Each row comes from the steps of one path. Every step used is in the known rows, and no mark comes twice. Write the path behind each row, first mark first.
Known rows:
r/d/g/l/h/k: [-31 -18   5   2  15 -25   1  15 -25  11  18   3 -10  12  -8 -16   9 -17
   0  -2 -24  -5 -10  -8  -5   1  -1  18  -4  -8  18  -7   3  10   8  11
 -14  25  15]
l/h/k/r/d/g/e/p: [ -9   9  -3  26   3  40  12   3 -20  17  32  17  -5  -7 -17   5 -14 -10
 -16 -11  -8   5   6  11   5  29  11  27 -23 -12   1   5 -10  11  10   0
  -3  18  13]
r/d/g/l/u: [-14 -27   3  -6  11 -12  -2  -8   2  -1  12  20  -3 -10  -2 -27 -11  -1
  18   5 -19 -22 -25 -18 -16   6   2   0  -7   0 -13 -20  -9   0 -19  29
   4  25 -27]
p/e/g/d: [ 14 -29 -30   1   7 -23   7  31   3 -31 -18  -3 -10 -35   5 -22  -7   1
  16  -4  26   5 -12  -5 -21 -21   3 -22   7 -27  -4 -14  24 -18 -50  34
   9   1   2]
r/d/g/l/u/q: [ -8 -20  18 -11  16  -6  17 -14  -1  -3   4  13  -3 -18  12 -16   3   8
  11  13 -22 -21 -30  -9 -19  14  -2 -13   1   9 -32  -8 -14  -6   3  16
  -2  13 -23]
u/l: [ 14  -1   5  -4  -1   2 -17   1   5  -8   3  -1  -7  -3  19 -13  -5  26
   7   4  -3  -2   7 -16  -2  -7  -1 -15  14  -7   7  -2  24 -28  -2   2
  21  -6 -10]
g/e/p/q/u/l: [ 34  22  33  30   5  69  34 -12  11 -25  19   8  10 -13  14  -7 -11  20
  10  23  16  -6   7  -4 -19  18   3  -6  -8  10  -7  12  -7 -37  32 -27
  17 -23 -25]
e/p/q/u/l/h/k/r: [ 19  57  40  19   9  39  36 -16 -12  -4  14   0  16  17   5   9   3  26
  -9  18  14  -4  23  14 -16   7 -26   1  -8  11  35  41 -15  -3  54 -25
  11 -17  17]
k/h/l/u: [  8  -2   7 -12 -13 -30   6   0  28  -1  21  -3  -3   1  10  -1  16  -5
   6  -1  17 -12   2 -38  -1  -8 -14 -17  -3 -15  -2 -25  11   3   9 -11
   3   0 -29]
r/k/h/l/u: [  0   0   2 -19 -14 -20   0   6  28   1  14   3 -18  12   2  17  28 -15
   9  -1  17  -7  -9 -42   1 -16  -2   1 -34 -12   0  -9  -2   2  14 -26
 -16  -6 -29]
u/l/h/k/r/d: [ -9  15  -4   3   7  -3 -24   4 -18   2  15   1   3  17   6  13  -5   7
 -13   2 -11  -5  -1   7   1   5 -24   0  -1  -9  36  35   6 -22  20   4
  13  11  13]
l/u/q: [ 10  16  22 -10   1  -5  10 -15  18  -1  11  -8 -10 -22  25  10   0  15
   6  -1  24  -7   2  -5 -10   2   1 -33  10  11 -33  -6  11  -6   4  -1
  10 -13 -13]
k/r/d/g/e/p/q/u: [ 12   0  17  36  11  70  58 -15  -5  -9  10  28  28 -19  -7  -2 -30  12
  -3  17  -1  -4 -21  30  -3  22  20   5 -13  18 -15   9 -29  -3  13 -13
   7  -8 -21]
a/w/g/l/h/k/r/d: [-31  -7 -16   0  -4  -8 -23   6 -18  -4 -15 -18  34  46 -32  21   8 -44
 -11 -14  -5 -11   7  15  -7  12 -27  15 -22 -10   5  24  -6 -28  -8  15
 -21   6  27]
w/g/e/p: [ 18  -7  -1  19 -19  51   7  12   8  -4  13  -1   2  -9  -9   2 -16  -5
   5 -21  34   2  14 -15  -7  13  12   1 -23 -30 -45 -22  19 -25 -28  -6
   6 -18 -17]
k/r: [  1   0 -12   0  -5  10   8  -7  10   6  -4   5   7  -8   0   9 -15  10
  -7 -11  13   3  -4  10  10  -8   5 -11  12  -4   0   1  12   6 -16   1
  20 -15  12]
e/g/w: [ 14  12  -9  -1 -13   0 -24   6  11  -6 -17  -8 -12 -14   0 -20  14  16
   4 -12  23  14   7   3   3 -23  13   2  17   0 -19 -30  10  -1 -35  -5
  -6  -8   8]
w/g/l/h/k/r: [-21   6  -5   0  -9  -3   3  13 -20   6   5  -3   1  41 -24  20  19 -24
  -8 -15  14  -2   5   2  -9  -2 -34  16 -20 -18   6  19  -2   1   3   6
  -3  12  41]
k/r/d/g/e/p/q: [ 15 -10   0  31   7  62  42 -15  -2 -11   6  33  26 -20 -14 -13 -29   9
 -11   3   5  -7 -18  28   5  23  22  11 -10   4 -26  -4  -9  11  -5  -2
  10   0 -28]
g/e/p/q/u/l/h: [ 27  24  40  32  14  54  34   1   2 -17  37   4   9   2  15  -1  -4  13
  12  24  17  -2  26  -5 -18  16  -2  -5  -4   5  -9  22  -5 -21  50 -42
  -2 -12 -15]
w/g/d: [  9 -45 -17  -2   0 -23  -7  28   5  -6 -13  -7   2  -1   0  -5 -17 -17
  14 -24  36   8  -9   2 -13 -16  -3 -23  -7 -23 -17  -6  21 -11 -37  31
   6  -3 -11]
d/r/k/h/l/u/q: [ -4   9  19 -27  -3 -11  24  14  19   0  -1   7 -23 -13  11  23  33 -15
  -5   9  -1  -1  -9 -31  10  -4 -10  -6  -9  -6 -23   9 -23  14  45 -40
 -17  -5 -17]
q/u/l/h/k/r/d: [-12  24  14  10  11   3  -6   3 -24   4  19  -3   5  19  14  24  -5  12
  -4  14 -15  -3  -3   9  -7   7 -26  -6  -4   4  48  49 -14 -36  37  -8
  12   3  18]
k/r/d/g/w: [  5  -3 -12   3   3   7  -9 -16   0   6  -8  12   5  -9 -13 -26  -5  19
  -3   0 -19   3  -7  20  19  -7  19  10  20  11  -7  -7 -13  16 -24  12
   5   2  12]
q/u/l/h/k/r/d/g: [-14  14  21   7  14  -4  -2   4 -42  14  22   8  -3  20  11   4  -2  26
  -4  18 -40   3   0  16  -5   5 -17   3   0  20  45  41 -26 -21  39   4
   5  25  23]
q/u/l/h/k: [ -3  31  32   4   6  -6  -6   9 -18   8  30 -18 -18  19  22   9  11  13
   8  10  -3   7  21 -12 -14  -7 -14  -8   5   9  39  26   4 -27  43 -15
   5   1  26]
k/r/d/g/w/a: [  8   4 -20  -4  -2   6 -13 -39  -1  12 -21   2  17 -13  -9 -27  -5  17
  -3  10 -38  -2  -8  16  24   6  15  14  17  12   3 -16 -16  34 -29  18
  -4   7 -12]
c/a: [ 19  -8  -7   0 -14 -10  -7 -25  17  12 -14   2   4  -5  14   5  -6  20
  -7  -1   7   0   1   8   3  -1  12 -12  17   4 -21 -26  22  18 -15 -10
  10 -19 -14]
q/u/l/h: [  4   7  29   3  12  -4  -1  14  -9   2  25  -9  -6  12  27   4   2  26
  18  16  -7   6  24 -13 -12 -12  -8 -21  16   3  18  22   8 -24  34 -25
   1  -6   8]
u/l/h/k/r/d/g/e: [-11   1  -1  15   8  15 -18   9 -35   7  36  20 -16  14   0   4   2  -1
 -12   7 -31   5  -1  13   4  23 -10  23 -10   9  22  30 -18 -24  27  12
   7  48  17]
q/u: [ -2   0  16   6   1   4  18   3   6   6   7 -10  -1 -11  15   6 -12  13
  11   1  11   6  -2  -5  -5 -14  16 -21  14   6   6  -5  10 -13  -1 -13
  10 -25   5]
w/a/c: [-13  -7  -5 -19  -8 -21 -17 -15   2   5 -13  -8   1  -6  11   8 -27   4
   2   1 -13  -8  19 -23  -3  12   3  -4   8  14  19 -28  42  24 -21  11
   0  -8 -23]
h/k/r/d/g/e/p/q: [  8  14   1  33   2  60  34 -16 -11  -7  10  23  14 -14 -19  -7 -20  -3
 -22  -3   7  -5 -19  28   4  27  15  24 -23  11  -6  -3 -16   6   2   7
  12   8  -8]
d/r/k/h: [-11 -10  -6 -11  -6  -8   3  42  13   6 -11   3 -30  -3  -1  15  11 -16
   0 -15   7  21 -11 -15  34 -21  22  12   0  -9 -15 -17  -6  14  21 -34
  -3 -12   6]

Which path is each row?
[ -7  23  -8   2 -11   7   2 -10   2  11   0  -4  -5  -1  -6  15  -4  -1
 -20 -15  15   4  -4  13   8  -2  -1   3  -1   2  23   3   6   2  -7  10
  23  -6  30]
h/k/r
[ -8 -26 -10 -22   4 -35   5  31  30  -3  -1  17 -23 -14  -6   7  13 -46
   8  -3  11   4 -21 -34   2  -8 -14   1 -25 -24   2   7 -28  27  18  -1
 -12  17 -24]
g/d/r/k/h/l/u
[-15 -31 -20 -11  14 -11   2  36  12   0 -21  13 -24 -28  -7   4 -16 -34
   5 -13  12  20 -22  -6   6 -14  19   5  -7 -18  -1  12 -11  25  -8   6
  -2  -1   3]
g/d/r/k
[-21  10  -9   8   6  -7  -5   5 -12  11  15  -5   7  10  -4  22 -13 -12
 -17 -13   9   1  -5  16  10  -1  -7   0  -3 -12  24  18  11   6   4  -1
   6   0  18]
l/h/k/r/d
[-10 -12   9 -12  13   5  23 -24  -3   0  -3  26   8 -14   2  -4   0  13
   1  16 -25 -22 -34   7 -14  22 -13  -7  -3  12 -25  12 -28   0   5  19
   6  16 -11]
k/r/d/g/l/u/q
[-10 -46 -23 -17  -6 -30 -18  54  14  -8 -39 -16  -4  17 -21  16  12 -55
   8 -26  18  24   4   2  17 -14   7   9 -17  -8 -30  -5 -17 -12  -3   5
 -29  -3   3]
a/w/g/d/r/k/h
[ 28  25 -24  -5 -13   1 -12 -15   6 -24 -24 -23  -6 -27   1 -34  18  21
  13  14  -3  -2  15 -13   4 -12  12   1  22  -8  -6 -36  13   3 -54  10
  -5  -4  -4]
p/e/g/w/a
[ 14  -8 -10  -5 -17 -12 -26 -36  22   6 -30 -16  25   3   5   7  -3   5
  -8  -1  -2   0  26  17   2   9  21  -7  23  20 -24 -26  20   4 -19  -7
  -8 -22  -7]
c/a/w
[  5   8  17 -25  -9 -16  18  -1  24  -1   6  -3 -20   5  16  28  41  -4
   2   9  14  -6 -11 -34  -2  -8  -7 -12 -24  -3 -15   3  -4  -4  36 -38
 -21 -19 -24]
r/k/h/l/u/q
[ 10  -5 -11  -4   1  -8 -19 -28   1   7 -15 -11   5 -19   1 -39  -2  15
   7  10 -34  -1  -2  -2  19  -1  26  10  21   7  -3 -35   0  26 -31  13
 -10   5 -25]
r/d/g/w/a
[ 18 -45 -24  -6 -16 -31 -31 -12  16  -3 -46 -15  30  14  -6   7  -5 -20
   1 -13  18   4  14  25 -14   6  -1 -15   1   6 -36 -14  10  -8 -39  27
 -13  -9 -17]
c/a/w/g/d
[  1 -18  -5  -7 -17  -6 -24   8   2  -7 -19 -27  24  19  -7   3  -4 -11
   7 -20  17   2  30   4  -1  -9  12 -16   6   1 -30 -19  25 -32 -34   9
 -11 -18  -2]
a/w/g
[ -1 -13  -7 -10 -10 -14   0  27  20   4  -4  -8 -27  14   4  20  20  -5
   6 -15  22  15 -13 -18  23 -26  23   6 -13  -7  -8 -23  15  -5  11 -31
  -9 -25  -3]
r/k/h
[ -3 -19   4 -27   9 -30  25  24  27  -6  -9  11 -24 -25   7  17  27 -37
   1   6   9   4 -23 -25  -3  -1 -17 -12 -17 -14 -16  20 -31  21  40 -14
 -19   3 -20]
g/d/r/k/h/l/u/q
[ -6 -33 -15  -3  14 -17   6  28  14  -1 -13   6  -7 -39   0 -14 -27 -26
   5 -14  12  14  -9   0   3  -7   6 -13  21 -19  -5  -1   2  25 -14  20
  17   6   3]
g/d/r
[-15  25  -2   4  -1  -9   1   3  -8  18  17  -7  -8  13  -5  22   1  -8
 -15 -15  18   9  17  12   9  -6  -6   2   1  -3  21  14  10  21  11  -4
   7   2  41]
l/h/k/r
[ 15  14  40  10  19   0  23   8  -8 -14  18  -5  11  22  27  -1   2  24
  16  24  10  -1  18   6 -10 -19 -10 -24  20  20  10  27   5 -12  47 -32
   0  -9  -3]
p/q/u/l/h
[ -6 -15 -21   4   2   9   0  -4   5  -2  -8   8  21 -13   0   9 -30   4
  -8  -9   4  -5 -23  13  11  -2   6 -14   6 -13   2   5  13  -7 -22   5
  20 -17 -10]
k/r/d
[ 17  19 -16  -9 -17  -1 -25 -18   9  -1 -31 -18  -1 -22   6 -20  15  17
   4   0   0   9   7   1   9 -11  11   8  14   0  -8 -36  12  16 -40   0
 -13  -2 -17]
e/g/w/a
[ -9 -11  -6 -17   0 -21 -35 -24  -5   6 -15  -2  -2  -7  -3 -27 -19  12
   7  10 -46  -8  15 -14   6  13  17  17  16  30  11 -36  14  33 -33  22
 -16  10 -22]
r/d/g/w/a/c
[-12   4   5   1   9 -11 -17   6 -37  10  17  13  -6  19   5  -6   1  21
 -10   6 -34   0   4  13   2   5 -16   8   3   5  32  25  -7  -8  22  15
   7  32  18]
u/l/h/k/r/d/g
[-10   5 -12  -5 -23 -14 -22 -27  -9  11 -27 -13  29  57 -29  30  28 -26
 -18  -5  -5  -6  27  25 -11  20 -31  23 -13  10 -14  12 -12   5   1   3
 -23   7  36]
c/a/w/g/l/h/k/r
[ -2  15  -6 -18 -11 -13 -32 -29  17   2 -16 -16  -7  -4  -3 -10  -9   3
   6   4 -13  -3  33 -24   2   8   7   9  18  24  13 -31  25  32 -26   7
  -7 -10  -6]
g/w/a/c
[ 10   7  26  12   8  12  41  -3   9 -12   0  -6  17  -1  14   2 -11  12
   8  10  28   1  -7  14  -4 -19  15 -25  17  23  -1  -1   9  -2  12 -22
   8 -28  -6]
p/q/u
[-21   6 -29   8   6  -4   8  19 -24 -25  -5   3   4   5 -17   2   9 -12
  -6   5  -7 -14 -18  -1 -16   0 -27  13 -10 -31  22  15   0 -20 -18  13
  -1  17  32]
p/e/g/l/h/k/r/d
[-28  -9 -13   5  -1  -5  -4  15 -22   1   1   0  15  37 -24  20   4 -30
  -9 -14   4 -11 -16   6  -8   4 -34  12 -26 -26   5  23  -1 -14  -5  10
  -4  11  20]
w/g/l/h/k/r/d
[ -1  20  -9   4  -4   5 -16 -18  -8  11  -2   2  -8  -2 -18 -21   3   7
 -14  -7 -16   5  -9  21  16  -4  12  23   7  19  18  -5 -21  11 -17  22
   6  12  32]
h/k/r/d/g/w
[ 16  10  -1 -10  -6  -6 -13 -30   5  16 -11 -12  -8 -15   1 -41  12  18
   8  10 -25   8  18  -4  18  -6  28  13  26  17  -3 -38   0  42 -24  12
 -10   6  -4]
d/g/w/a
[  1  26   4   3   7  -5 -35  -7 -24   8  16   5 -14  22  -7 -24  19  20
  -9   8 -34   4  18  13   8  -1 -12  25  11  15  29  22 -23   2  18  11
  -1  28  36]
u/l/h/k/r/d/g/w
